Every row comes from one small tree of marks. The marks that hang from a mark follow it in brackets, in alphabetical order. Every link used is in the known rows. Which tree was each row made from?
Known rows:
V(E(N)): [ 0.29  0.08  1.12 -0.15  0.52 -2.49  0.50 -0.97  0.35 -1.48  1.19  1.11
  0.02 -0.56  1.67  0.42 -0.25 -3.42 -0.80  1.17 -1.69 -1.83 -0.26  1.78
 -0.95]
V(Q): [-0.13 -0.76  0.32  0.41 -0.40  0.56  0.49  0.78  0.07  1.01  0.70 -1.19
 -0.75 -0.58  0.17 -0.41 -0.65  1.02 -0.16 -1.62  1.03  0.50  0.09  0.84
  1.03]
A(U X(D)): [-1.16  0.89 -1.37  1.66  0.32 -3.03 -0.36 -1.21 -0.20  3.68  6.66  0.83
 -0.28 -0.35 -1.74  1.06 -4.21 -3.56  0.19  1.57 -1.03 -0.24 -0.02  0.89
  3.04]
X(D Q(V)): [ 0.20 -0.33 -1.69 -0.01 -0.16 -0.45 -0.81 -0.41  0.53  1.60  1.49 -1.27
 -0.33  0.41 -2.16 -0.35 -1.00  4.50 -0.04 -2.08 -1.00  2.00 -0.30 -0.99
 -0.14]
V(A(U X) E Q): [-2.19  0.37  2.26  1.69  0.28 -2.69  0.55 -2.03  0.34 -1.06  4.92  0.71
  0.01 -0.53 -0.37  0.10 -4.02 -1.37 -1.45  1.10 -1.30 -1.43  1.66  1.54
  2.79]
V(A E(N) Q): [-0.69 -0.32  2.08  0.13  0.46 -2.32  0.15 -1.15  0.78 -3.18  0.37  1.13
 -0.49 -1.13  1.67 -0.34 -1.39  0.21 -0.67 -0.97 -1.62 -1.99  0.71  2.01
 -1.11]
N(E): [ 1.14  0.02  0.56  1.19 -0.02 -2.11 -0.47  0.00 -0.14  0.17  2.65 -2.11
 -0.05  2.15 -0.13 -0.49 -0.58  0.24 -0.20 -0.84 -1.10 -0.09 -0.27 -0.53
 -2.13]
X(D Q(V(E))): [-0.18 -0.22 -1.14  0.00  0.02 -1.41 -0.76 -2.41  0.92  0.11  1.96 -0.19
  0.00  0.90 -1.31  0.54 -0.63  4.10 -0.88 -0.89 -1.50  1.03  0.03 -1.07
 -2.35]
U(A(X)): [-0.28  0.38  0.41  1.34  0.29 -1.78  0.49  2.02  0.06  2.81  4.60  0.09
 -0.11 -2.02 -0.28 -0.97 -3.75 -2.81 -1.10  1.13  0.32  0.31 -0.57  1.25
  1.05]
X(Q): [ 0.15 -0.20 -0.66  0.64  0.09  1.07 -0.63  0.50  0.28 -0.05 -1.34  0.19
 -0.18  1.99 -1.43 -0.26  3.09  1.39 -0.42 -0.68  0.57  1.04  0.07 -0.81
 -0.81]
U(A(V X(D))): [-1.18  0.32 -1.02  1.32 -0.23 -0.48 -0.55  1.11  0.38  4.74  6.35 -0.06
 -0.35 -3.79 -1.80  0.01 -7.72  1.07 -0.71 -0.10 -0.69  1.37 -0.84  1.11
  0.77]
U(A(V X(D Q))): [-0.85  0.20 -1.97  2.26 -0.11  0.61 -1.10  1.36  0.56  5.02  4.57  0.34
 -0.57 -1.66 -3.12 -0.42 -4.46  2.16 -1.23 -1.15 -0.01  2.12 -0.91  0.34
 -0.11]
U(A(V(E))): [-1.24 -0.32  0.90  0.50 -0.11  0.70  0.43 -0.61  0.34  0.78  0.24 -0.25
  0.14 -1.66  0.31  0.17 -3.81  1.27 -1.80  1.13 -0.46  0.66  0.00  0.81
 -0.83]
Q(V): [-0.17 -0.31  0.69 -0.90 -0.06 -0.15  1.19  0.42  0.07 -0.10  0.34 -2.37
  0.21 -0.69 -0.39 -0.62 -2.96  2.35 -0.16 -0.46 -1.48  0.58 -0.13  0.04
  2.36]
Q(V(A(U X(D)))): [-1.93  0.88  0.26  0.84  0.26 -3.69  0.00 -1.54  0.20  1.02  6.22 -0.62
  0.17 -1.29 -2.40  0.00 -7.64  1.66  0.17  0.33 -3.80 -0.18  0.69  0.57
  5.00]
D(X(A Q(V(E)))): [-1.41 -0.44  0.36 -0.81 -0.08 -1.11  0.70 -0.83  0.22 -2.09 -0.45 -2.01
  0.79  2.98 -1.72 -0.75 -0.07  6.14 -2.62 -0.74 -2.81 -0.94  1.72 -1.66
 -0.61]
U(A): [-0.15 -0.06  0.15  0.41  0.11 -0.64 -0.02  0.99 -0.01  1.84 -0.01 -0.24
 -0.32 -0.97  0.72 -0.95 -1.88 -0.08 -0.59  0.71  0.61  1.22 -0.31  0.97
  0.35]
Q(V(A(X) E(N))): [-0.84  0.46  2.82 -0.19  0.73 -3.77  0.98 -0.52  0.81 -2.76  5.58  0.33
  0.64 -2.56  0.12 -0.69 -5.59 -0.97 -1.07  0.36 -4.55 -2.62  0.38  1.77
  1.27]
D(X): [ 0.27 -0.19 -0.04 -0.15 -0.09  0.43  0.12 -0.51  0.05  0.03 -1.34  0.07
  0.09 -0.08 -1.18  0.25 -0.03  0.58 -1.11 -0.05 -1.57 -1.35 -0.23 -0.35
  0.04]
Q(V(A(U))): [-2.01  0.27  1.72 -0.39  0.24 -1.60  0.67 -1.10  0.00 -1.76 -1.07 -1.81
  0.29  0.72 -0.95 -0.70 -4.07  2.96  0.21  0.67 -3.11  0.23  1.22  0.29
  5.85]
D(X(A Q)): [-1.00 -0.20 -0.98  0.25 -0.09  0.12 -0.48  1.16 -0.22 -0.66 -1.68 -0.60
  0.25  3.45 -1.99 -0.90  2.52  4.27 -1.57 -1.39 -0.96 -0.39  1.28 -1.71
 -0.63]
V(A(U X) E(N)): [-1.62  1.03  2.42  0.99  1.01 -4.77  0.35 -1.86  0.28 -2.05  4.37  2.15
  0.39 -0.31  0.10  0.51 -4.15 -5.55 -1.15  2.64 -3.37 -3.08  0.86  2.50
  2.95]
A(U V(E Q)): [-1.98 -0.63  1.00  0.46 -0.39  1.09  1.27 -1.67  0.04  0.63  0.86 -1.74
 -0.40  0.31 -0.35  1.12 -4.04  0.31 -1.21  1.01 -0.60  0.33  1.13  1.32
  3.91]
D(X(A)): [-1.15  0.01 -0.22 -0.48 -0.11 -0.80  0.18  0.51 -0.54 -0.62 -0.43 -0.84
  0.51  1.28 -0.67 -0.63 -0.49  3.14 -1.17 -0.44 -1.57 -1.46  1.26 -0.80
  0.00]
X(A(V(E(N))) D): [-2.09  0.29 -0.60 -0.49  0.25 -2.22 -0.38 -0.71  0.19 -0.29  4.06  0.02
  0.19 -1.23  0.72  0.62 -4.23  2.31 -0.41 -0.06 -2.29 -1.38  1.11  0.91
 -1.10]
A(X(Q)): [ 0.20  0.28 -0.34  1.46  0.20  0.04 -0.22  1.06  0.31  1.21  2.90  0.75
  0.00  1.08 -2.27 -0.37  1.28 -1.34 -0.97 -0.77  0.53  0.23  0.00 -0.28
 -0.18]

Write each row's tree:
[-2.25  1.31  0.34  1.62  0.59 -4.82 -1.15 -3.83  0.48 -0.26  6.57  2.50
  0.29 -0.29 -1.05  1.34 -4.45 -0.90 -0.75  2.27 -2.65 -1.50  1.15  0.35
  0.75] -> V(A(U X(D)) E)
[-2.00  0.57  1.79  0.54  0.49 -2.48 -0.30 -3.51  0.25 -2.91 -0.59  1.52
  0.46  1.51  0.32  0.70 -1.58  0.09 -0.81  2.54 -2.18 -1.28  1.61  0.36
  1.28] -> V(A(U) E)
[-1.38  0.00  2.33 -0.92  0.19 -1.65  0.19 -2.52  0.79 -3.72  0.08 -0.62
  0.79 -0.68  0.17 -0.34 -2.96  4.93 -0.84  0.10 -3.12 -0.87  1.08 -0.42
 -0.38] -> Q(V(A E))
[-2.44 -0.70  0.08 -0.28 -0.64  1.74  0.92  2.16 -0.33  0.59  1.40 -3.22
 -0.20 -0.05 -0.45 -1.05 -3.68  5.69 -0.39 -2.42  0.47  0.86  1.64  0.05
  2.45] -> X(A(V(Q)))
[-2.10  0.07  0.77  0.18  0.01  0.60  0.99 -2.20 -0.13 -0.06 -0.24 -0.33
  0.31  0.71 -0.55  1.47 -3.59 -0.41 -1.02  2.46 -1.60 -0.27  0.81  0.61
  2.98] -> A(U V(E))
[-1.89  1.18 -0.26  1.80  0.51 -3.75 -1.12 -1.85  0.16  1.05  5.69  1.70
 -0.01 -0.54 -1.86  0.67 -4.60 -0.52  0.24  0.97 -2.21 -0.72  1.06  0.48
  3.38] -> V(A(U X(D)))
[-0.69 -0.19  1.15 -0.56  0.30  0.08  0.72 -0.43  0.40 -1.28  0.79  0.39
  0.08 -1.62  0.60  0.76 -2.75 -1.35 -0.88  1.01 -2.34 -1.44 -0.25  1.85
 -0.11] -> A(V(E(N)))
[-1.51 -0.06 -1.78 -0.36 -0.04 -1.21 -0.64  0.51  0.05  0.99  2.70 -2.20
  0.03  2.05 -1.63 -1.29 -0.93  7.14 -0.02 -2.64 -1.26  1.71  1.22 -1.69
  0.31] -> X(A D Q(V))
[-1.01  0.29 -1.54  1.52 -0.05  0.19 -1.11 -1.61  0.96  1.79  5.84  1.62
  0.09 -0.40 -3.16  1.48 -2.19  1.95 -1.59 -0.47 -0.87  0.25  0.13 -0.70
 -2.40] -> A(V(E) X(D Q))
[-2.43 -0.23 -0.70  0.46 -0.14  1.80  0.36  0.48 -0.73  0.60 -2.86 -2.02
  0.17  4.19 -3.51 -0.23 -0.99  4.26 -1.72  0.00 -2.02  0.12  1.70 -1.01
  4.53] -> D(X(A(U V) Q))
[-1.63  0.51 -1.98  2.09 -0.03  0.19 -0.43 -0.35  0.15  3.99  4.62  0.14
 -0.41  0.94 -4.07  1.07 -3.95  0.26 -0.44  0.20 -1.05  1.28  0.05  0.29
  3.42] -> A(U V X(D Q))
[-3.30  0.04  0.86 -0.21 -0.06 -0.23  0.96 -1.74 -0.56 -0.86 -0.12 -1.30
  0.76  1.94 -1.15  0.91 -3.69  2.13 -2.21  2.26 -3.12 -1.72  2.07 -0.21
  3.06] -> D(X(A(U V(E))))
[-1.06 -0.19  1.57 -0.15  0.19 -0.68 -0.29 -2.02  0.99 -3.55 -1.42 -0.17
  0.57  1.57 -1.21 -0.56  0.06  5.93 -1.37 -0.97 -2.63  0.11  1.35 -1.33
 -1.14] -> X(Q(V(A E)))
[-0.56  0.51 -0.34  2.11  0.37 -1.11  0.16  0.30 -0.20  2.06  3.04  0.34
 -0.14  2.68 -2.83 -0.09 -0.36 -3.61 -0.90  0.71 -0.12  0.54  0.30  0.37
  3.84] -> A(U X(Q))
[-1.47 -0.48  1.39  1.43 -0.28  0.28  1.31  1.04  0.56  2.81  5.58 -0.90
 -0.31 -3.44 -0.37 -0.35 -6.64  0.36 -2.46 -0.13  0.13  0.56  0.07  2.16
  0.86] -> U(A(V(E Q) X))
[-2.28 -0.08  1.89  0.92  0.20 -1.93  0.07 -2.81  0.26 -2.09  0.13  0.22
 -0.24  0.91  0.55  0.19 -2.00  0.95 -0.82  0.81 -0.88 -0.55  1.67  0.85
  2.06] -> V(A(U) E Q)
[-1.20  0.22  1.23  1.10  0.34 -2.31  1.24 -1.11  0.24  0.61  4.05 -1.20
  0.37  2.24 -2.15  0.05 -2.58 -1.93 -1.95  1.60 -1.98  0.19  0.71  0.42
  4.34] -> A(U X(Q(V(E))))
[-2.18  0.47 -2.43  1.02  0.22 -2.21 -1.06 -0.48 -0.50  2.08  1.96 -0.26
 -0.34  4.13 -1.51 -0.09  0.17  2.44  0.04 -0.15 -0.07  1.39  1.66 -0.97
  1.86] -> X(A(U) D Q)
[-0.88  0.04  2.60 -1.11  0.62 -2.96  0.67 -1.56  0.79 -4.06  0.35 -0.05
  0.44 -1.47  1.01 -0.51 -3.54  1.21 -0.58  0.15 -4.31 -2.00  0.55  1.32
  0.66] -> Q(V(A E(N)))
[-2.57 -0.50 -1.62  0.04 -0.70  0.84 -0.42  0.92 -0.13  2.30  3.35 -2.38
 -0.51 -0.84 -0.93 -0.38 -4.72  7.16  0.36 -3.03 -0.01  1.21  1.62 -0.31
  1.35] -> X(A(V(Q)) D)
[-1.23  0.06 -0.35  0.08  0.14 -1.88 -1.48 -3.20  1.22 -2.25  0.63  0.60
  0.29  0.77 -1.45  0.13 -1.14  7.00 -0.75 -1.51 -2.68  0.39  0.92 -1.46
 -2.63] -> X(D Q(V(A E)))
[-0.13 -0.50  0.58 -0.34  0.05 -0.11  0.59 -1.45  0.67 -1.32 -0.48 -0.97
  0.30  1.44 -0.94 -0.22  0.51  2.81 -1.49 -0.49 -1.37  0.65  0.47 -0.76
 -0.67] -> X(Q(V(E)))
[-2.41  0.66 -1.56  0.33  0.14 -3.28 -0.52 -0.93 -0.77  1.78  3.58 -0.74
 -0.03  1.86 -0.20  0.15 -2.75  1.10  0.63  0.55 -0.87  0.30  1.60 -0.15
  3.09] -> X(A(U) D)
[-2.12  0.51  1.16  1.09  0.13 -0.52  1.20 -1.27 -0.01  0.98  4.79 -0.08
  0.50 -0.28 -1.43  1.40 -5.29 -2.84 -1.61  2.74 -1.55 -0.79  0.56  1.15
  3.61] -> A(U V(E) X)
[-1.01 -0.23  0.94  0.25  0.19 -0.22  0.01 -1.20  0.14 -1.55 -3.94 -1.43
  0.16  3.06 -3.62 -0.69 -1.36  4.51 -1.23 -0.15 -3.90 -0.13  1.06 -0.81
  4.52] -> D(X(Q(V(A(U)))))
[ 0.14 -0.09  0.27  0.58 -0.01 -0.37  0.76  1.59  0.39  1.22  3.60 -1.41
  0.21  0.59 -2.75 -1.09 -1.22  1.17 -0.91 -1.48 -1.18  0.90 -0.13 -0.32
  2.50] -> A(X(Q(V)))
[-2.19  0.25  2.22 -0.28  0.40 -2.26  0.99 -3.05  0.29 -2.88  0.01 -0.92
  0.64  0.79 -0.03  0.17 -4.07  2.58 -0.90  2.12 -3.66 -0.61  1.59  0.17
  3.74] -> Q(V(A(U) E))
[-1.59  0.29  2.57 -0.68  0.80 -3.88  1.12 -1.95  0.28 -3.12  0.59 -0.57
  0.30  0.15  0.77 -0.17 -4.92 -0.58 -0.54  1.97 -4.73 -1.71  0.85  1.93
  4.51] -> Q(V(A(U) E(N)))
[-2.07 -0.96  0.18 -0.27 -0.79  2.39  0.87  1.66 -0.35  0.51 -0.42 -3.01
 -0.11 -0.01 -1.63 -0.60 -3.88  6.61 -1.29 -2.32 -1.35 -0.51  1.60 -0.24
  2.16] -> D(X(A(V(Q))))
[-2.04  0.26 -0.70  0.74  0.26 -1.18  0.28  0.48 -0.72  0.43  0.08 -1.38
 -0.01  4.93 -1.11 -0.94  1.41  1.42 -0.48  0.22  0.21  1.17  2.01 -0.63
  3.41] -> X(A(U) Q)
[-0.35  0.56 -1.16  1.70  0.20 -3.09 -0.73  0.55  0.36  4.45  7.00  1.00
 -0.37 -2.78 -0.76 -0.18 -4.51 -1.37 -0.59  0.05 -0.02  0.64 -0.79  1.05
 -0.43] -> U(A(X(D)))
[-0.75 -0.95  1.54  0.34  0.02  0.21  1.26  1.05  0.44  1.40  1.31 -0.97
 -0.88 -2.88  1.35 -0.46 -5.69 -0.47 -1.75 -0.17 -0.62  0.10 -0.42  3.40
  1.21] -> U(A(V(E(N) Q)))
[-2.10  0.06 -2.45  0.16 -0.33  1.31 -1.54  0.70  0.02  1.21  1.20 -0.87
 -0.09  1.80 -2.38 -0.13 -0.50  7.15 -0.17 -2.08 -0.14  1.60  1.36 -1.49
 -0.76] -> X(A(V) D Q)
[-2.50  0.21 -1.62 -0.33 -0.30  0.20 -0.70  0.30 -0.24  1.50  2.80 -1.17
  0.15 -0.62 -1.05  0.16 -4.01  6.00  0.39 -1.32 -0.81  0.71  1.36 -0.84
  0.29] -> X(A(V) D)
[-1.90 -0.42 -0.23 -0.20 -0.23  1.64 -0.24 -0.67  0.19 -1.58 -1.55 -0.71
  0.66  2.71 -2.23  0.20  0.13  5.95 -2.79 -0.19 -2.03 -0.92  1.78 -1.72
 -1.72] -> D(X(A(V(E)) Q))
[-0.91  0.35 -1.56  1.46  0.19 -2.41  0.27 -0.49  0.14  3.39  5.55 -1.33
 -0.27  1.01 -3.57  0.03 -3.96 -0.12 -0.28 -0.21 -1.84  1.49  0.05  0.14
  4.67] -> A(U X(D Q(V)))
[-1.43 -0.95  1.03  0.60 -0.46  1.10  0.79  0.11  0.44  1.60  0.57 -1.45
 -0.51 -2.36  0.51 -0.40 -4.90  2.29 -1.96 -0.37  0.41  1.33  0.30  1.53
  0.17] -> U(A(V(E Q)))
[-0.89  0.14  0.47  1.12 -0.17  0.70  0.66  2.41  0.08  3.42  4.14 -0.81
  0.01 -2.91 -1.61 -0.69 -6.24 -0.07 -1.33  0.30 -0.37  0.84 -0.47  1.29
  2.25] -> U(A(V X))
[-3.14  0.46 -1.46  0.15 -0.12 -0.75 -0.34 -0.45 -0.71  2.36  2.45 -1.73
  0.00  1.33 -1.37  0.48 -5.06  3.68  0.38  0.58 -1.36  0.80  1.65 -0.17
  3.98] -> X(A(U V) D)
[-3.58  0.32  0.92 -0.18 -0.03 -0.59  0.97 -1.24 -0.63 -0.61  1.47 -1.52
  0.71  2.04 -0.12  0.58 -3.46  1.62 -1.13  2.18 -1.50 -0.32  2.25  0.09
  3.49] -> X(A(U V(E)))
[ 0.08 -0.56  1.36  0.05  0.16 -1.75  1.01 -0.49  0.42 -0.68  1.70 -0.07
 -0.66 -1.14  2.03  0.06 -1.18 -2.59 -0.85 -0.72 -0.65 -1.40 -0.02  2.69
 -0.59] -> V(E(N) Q)
[-1.36 -0.18 -0.52  1.29 -0.47 -0.22  0.01 -1.11  0.83  2.49  7.54  0.13
 -0.32 -3.42 -1.46  1.27 -5.96  1.89 -1.02 -0.99 -0.55 -0.29  0.24  0.89
 -0.73] -> A(V(E Q) X(D))
[ 0.12  0.49 -2.09  1.83  0.13 -1.20 -1.39 -0.03  0.60  2.68  5.50  1.27
 -0.33  0.16 -2.72  0.38  0.22 -0.08 -0.43 -0.93  0.27  0.52 -0.33 -0.57
 -1.32] -> A(X(D Q))
[-2.47 -0.93  0.76 -0.48 -0.70  1.09  0.85 -0.17  0.00 -0.96  0.53 -2.26
  0.22 -0.10 -0.67  0.10 -3.35  6.09 -2.33 -0.93 -1.43 -1.44  1.99 -0.25
 -0.01] -> D(X(A(V(E Q))))
[-1.57 -0.25  0.45 -0.83  0.01 -1.52  0.69  0.00  0.15 -1.85  0.71 -2.16
  0.68  2.96 -0.35 -1.17  0.53  5.45 -1.53 -0.41 -1.16  0.66  2.01 -1.36
 -0.25] -> X(A Q(V(E)))
[-0.45  0.25 -0.54  0.85  0.15 -2.40 -0.28 -1.74  1.03  1.22  6.27  0.02
  0.22 -0.36 -2.29  0.47 -2.30  1.79 -1.35 -0.88 -1.81  0.40 -0.05 -0.43
 -1.04] -> A(X(D Q(V(E))))
[-1.54  0.23 -2.65  0.51  0.01 -1.42 -1.52  0.26 -0.03  0.92  2.33 -0.03
 -0.16  2.64 -1.32 -0.54  1.87  4.45 -0.05 -1.83  0.33  1.18  1.28 -1.61
 -1.74] -> X(A D Q)
[-1.83 -0.15  1.15  0.82  0.13 -0.87  0.26 -1.07 -0.01 -0.56 -0.55 -0.60
 -0.59  1.05 -0.26 -0.50 -2.38  1.74  0.06 -0.47 -0.77  0.20  1.51  0.85
  4.23] -> V(A(U) Q)
